Each row was made from one small tree. The marks that hang from a mark follow it in brackets, in alphabetical order. Every link used is in the known rows. Write each row's tree.
In the rows, zero is written as 128.
Known rows
zikan{koga{rigov}}: [123 110 137 110 124 154 152 142 172 117 140 124 155 130 136 123 138 114
 147 146 136 127 102 125  98 129 106 119]
rino{koga}: [105 136 117 115 149 120 149 123 146 104 127 128 151 126 130 136 112 126
 128 131 106 130 120 125 113 123 119 118]
pibi{rino{koga{rigov}}}: [ 78 132 103 110 156 143 140 137 188 100 148 133 168 122 136 135 102 121
 109 114 114 130 101 107  95 160 130 110]
bifut{lemum}: [132 137 128 129 131 144 135 140 132 115 119 157 110 136 105 144 115 123
 131 139 140 143 126 114 128 131 121 123]
furug{tarot}: [126 149 140 118 140 160 124 109 141 129 120 107 114 122 128 143 131 124
 122 122 132 137 129 119 132 142 114 132]
nakasoz{bifut{lemum} furug{tarot{zikan}}}: [114 176 140 116 132 180 123 136 165 162 143  93  55 150  80 161 173  94
 118 129 147 147 103  55 167 164  72 135]
furug{tarot{zikan}}: [116 156 144 113 136 161 119 122 144 147 148 107  93 142 125 146 135 125
 122 127 128 131 138 102 146 151 105 134]
bifut{lemum nakasoz}: [132 126 139 136 144 168 131 136 143 101 116 171 124 149  95 153 110 107
 129 137 165 142 130 133 151 131 129 131]
nakasoz{bifut furug{tarot}}: [120 162 139 118 132 163 122 113 157 158 126  68  90 127 103 144 182  97
 114 115 140 139  96  83 155 154  86 139]
furug{tarot{bifut sekep zikan}}: [ 87 150 147 100 133 185 112 127 167 171 173  86  89 168 114 137 134 137
 101 114 126 142 144  99 140 140 116 118]
nakasoz{bifut{lemum} furug{tarot}}: [123 170 138 119 134 179 129 124 162 146 117  93  73 132  84 159 170  93
 117 124 152 153  95  71 154 155  80 133]
pibi{rino{koga zoka}}: [ 84 151  93 121 169  97 157 119 179  76 153 131 143 123 129 136  87 132
  82 116  79 119 118 133 111 150 110  91]
pibi{rino{koga{rigov} zoka}}: [ 75 142  93 116 170 117 147 129 196  77 162 133 159 119 128 135  79 121
  88 111 105 122 104 121  99 160 114  81]
furug{lemum{bifut} tarot}: [106 193 154 118 121 193 135 128 159 135 144  99  87 133 106 170 122 144
 123 133 141 145 127 113 126 154 103 137]
lemum{bifut{nakasoz{furug{tarot}}}}: [116 149 150 133 129 183 127 121 172 140 137  83 124 133 101 163 153 115
 114 124 168 152 121 132 148 142 105 145]
sekep{lemum tarot{furug zikan}}: [103 193 142 115 121 184 119 138 177 134 161  94  94 149 112 140 152 119
 102  94 111 119 125  89 159 134 110 129]
sekep{tarot}: [135 149 130 115 141 155 134 104 140 130 123 106 127 129 118 124 147  97
 131 104 127 130 111 111 131 131 115 130]
bifut{lemum nakasoz{furug{tarot{rigov sekep zikan}}}}: [ 89 141 152 105 162 224 111 122 188 160 164 128 106 180  69 183 129 114
  91 112 164 171 124  93 172 123 102 120]
tarot{bifut{lemum nakasoz} zikan{koga{rigov}}}: [105 121 153 100 118 198 149 185 195 116 163 141 112 179  99 133 137 105
 137 150 168 133 121 103 128 147 102 121]
sekep{lemum nakasoz{bifut} tarot{rigov}}: [ 87 195 154 134 136 187 133 168 183 155 116  90 126 155  98 145 160 112
 109  89 126 125  75  83 162 116 117 125]
pibi{rino{koga}}: [ 88 142 102 115 155 122 151 127 169  99 138 131 151 126 136 136 112 131
 104 118  86 125 115 120 108 150 126 120]
tarot{bifut{nakasoz} furug{lemum} rigov sekep}: [ 40 144 155  88 138 232 107 148 197 163 201 101 102 186  90 148 122 161
  66  80 139 160 132 124 152 106 139 102]
tarot{bifut furug}: [ 95 139 129 109 111 151 119 151 154 137 153  87  95 134 124 112 149 143
 101 103 121 135 136 121 129 130 131 117]
lemum{bifut{nakasoz{furug}}}: [118 133 141 141 121 160 130 135 162 140 143  98 134 137 103 152 152 119
 120 130 164 145 120 138 145 132 115 141]
pibi{rino{zoka}}: [105 147 103 131 151 103 138 123 162  98 155 130 120 125 127 131 103 134
  82 114 100 117 125 135 124 155 118  99]
nakasoz{bifut{lemum} furug{tarot{sekep zikan{koga}}}}: [103 164 147 105 139 196 142 123 195 172 163  86  71 172  80 163 178  98
 116 141 128 150 100  65 157 144  60 127]
furug{tarot{bifut{lemum nakasoz} rigov sekep zikan}}: [ 66 146 164  94 154 232 115 146 189 168 185 115  89 190  92 164 125 136
  88 106 157 169 138 100 157 133 120 111]
tatuv{zoka}: [124 136 115 140  99 128 138 138 141 102 127 119 114 127 123 116 112 115
 128 143 110 147 140 126 133 126 108 125]

Which tree is each row?
[107 189 145 112 118 192 129 123 169 145 140  81  90 132  86 174 142 133
 108 123 141 150 116  93 132 146  86 135] -> nakasoz{furug{lemum{bifut} tarot}}
[ 83 136 154  85 130 205 131 138 203 161 184  81 110 170 121 133 141 126
 117 129 133 141 123  96 116 140  98 112] -> furug{tarot{bifut sekep zikan{koga{rigov}}}}
[111 180 155  92 128 191 147 129 171 129 155 116  80 160 108 162 131 134
 129 147 110 121 128  94 135 149  74 137] -> furug{lemum tarot{zikan{koga}}}
[101 114 148  93 112 187 138 170 202 138 168  98 128 172  99 125 164 102
 122 133 158 125 112  98 132 141  93 126] -> tarot{bifut{nakasoz{furug}} zikan{koga{rigov}}}
[103 154 139 116 141 178 114  99 170 176 146  63  98 143  96 148 172 102
 104 110 136 149  98  86 155 139  92 130] -> nakasoz{bifut furug{tarot{sekep}}}
[108 162 152 133 120 180 135 145 157 122 149 130 113 149  99 162 115 137
 127 137 156 135 128 137 139 140 120 139] -> furug{lemum{bifut{nakasoz}}}
[112 171 134 117 116 161 127 135 153 151 138  98  84 143  83 147 163 109
 117 122 135 127  95  77 152 146  90 136] -> nakasoz{bifut furug{lemum}}
[112 152 144  89 115 172 141 137 180 150 149  67  92 152 104 138 178 120
 110 129 117 133 121  85 131 141  72 132] -> nakasoz{furug{tarot{bifut zikan{koga}}}}
[114 186 139 118 124 183 125 127 175 117 134  94 115 130 114 138 149 116
 100  89 115 126 116 106 145 125 120 126] -> sekep{lemum tarot{furug}}
[ 85 187 160  87 127 207 143 143 195 175 175  71  63 163  89 166 188 119
 111 122 122 139  89  56 156 152  53 133] -> nakasoz{bifut furug{lemum tarot{rigov zikan{koga}}}}
[ 83 164 142 157 120 163 122 162 179 155 138 111 147 163 103 158 106 160
 106 131 125 135 124 132 137  95 141 119] -> tarot{sekep{lemum{bifut} nakasoz}}
[119 150 153 111 137 200 130 136 162 109 114 124  98 148  98 150 127 111
 113 122 165 150 133 119 142 149 118 132] -> furug{tarot{bifut{lemum nakasoz}}}
[ 95 147 162  99 145 215 131 149 172 129 134 120 100 153 101 156 132 128
 100 106 166 165 125 114 142 139 122 121] -> furug{tarot{bifut{lemum nakasoz} rigov}}
[110 168 135 121 108 163 131 140 157 146 148  99 102 137  87 159 139 137
 114 129 137 142 115 101 129 133  98 132] -> nakasoz{furug{lemum{bifut}}}
[ 68 178 157 113 127 206 115 142 199 192 190  67 104 161  98 179 153 154
  80 105 133 161 123  88 149 125 100 119] -> nakasoz{furug{tarot{rigov sekep{lemum{bifut}} zikan}}}
[ 61 166 152 118 161 204 111 149 182 197 166 106  84 186  90 168 130 135
 103 116 135 159 109  76 169 125 107 110] -> furug{tarot{rigov sekep{nakasoz{bifut{lemum}}} zikan}}
[ 98 208 142 139 110 181 126 168 194 162 131  72 117 165  74 162 157 118
 108 111 126 123 102  75 160 119  95 135] -> sekep{lemum{bifut} nakasoz{furug} tarot{zikan}}
[ 89 136 107 116 163 113 147 125 175  80 154 131 159 119 122 134  76 116
 112 123 126 127 109 127 103 132 108  74] -> rino{koga{rigov} zoka}
[ 51 179 156  91 143 225 114 148 187 173 149  96 102 180  82 163 105 163
  82  95 126 156 119  93 137 110 122 105] -> furug{lemum tarot{bifut rigov sekep{nakasoz}}}
[107 162 129 106 138 169 116 116 158 152 168  87  90 147 115 125 158 108
 115  95 114 130 124  93 154 137 104 127] -> sekep{tarot{furug zikan}}
[ 37 168 154 123 119 197 110 171 203 195 236  83  97 172 120 162 137 184
  76 100 117 156 138 112 152 111 131 106] -> tarot{furug rigov sekep{lemum{bifut}} zikan}
[ 45 134 141 109 135 172 108 180 176 203 184 100 115 198 101 131 124 163
  89 103 117 145 129  97 146  98 137 100] -> tarot{bifut rigov sekep{nakasoz} zikan}
[ 24 141 136 103 134 185  96 179 192 209 205  78  96 197  99 131 133 173
  71  88 109 151 134  97 156  94 135  93] -> tarot{bifut furug rigov sekep{nakasoz} zikan}
[ 64 175 158  88 150 220 111 123 175 180 195 113  84 178  98 174 111 156
  95 107 123 151 133  86 149 131 107 113] -> furug{lemum tarot{rigov sekep zikan}}
[ 77 180 181  98 132 231 153 152 202 151 190 100  88 173 105 184 145 148
 119 137 142 148 121 115 144 148  80 138] -> furug{lemum{bifut{nakasoz}} tarot{rigov zikan{koga}}}
[114 167 153  80 122 210 152 137 196 132 154  87  98 183  76 136 174  90
 118 114 129 122 108  83 148 138  72 139] -> sekep{tarot{bifut{nakasoz{furug{lemum}}} zikan{koga}}}
[ 48 171 147  83 110 195 113 184 176 173 211  93  56 172 105 138 142 170
  83  93 117 141 136  84 145 135 115 109] -> tarot{bifut furug{lemum} rigov zikan}
[ 53 169 171  82 145 247 111 141 195 171 197 105  83 198  86 169 116 148
  83  99 146 153 137  95 159 137 115 118] -> furug{lemum tarot{bifut{nakasoz} rigov sekep zikan}}
[116 161 157  96 136 207 137 120 188 124 144 112 104 170  82 171 147 107
 114 137 138 128 119 102 161 140  71 146] -> bifut{nakasoz{furug{lemum tarot{zikan{koga}}}}}
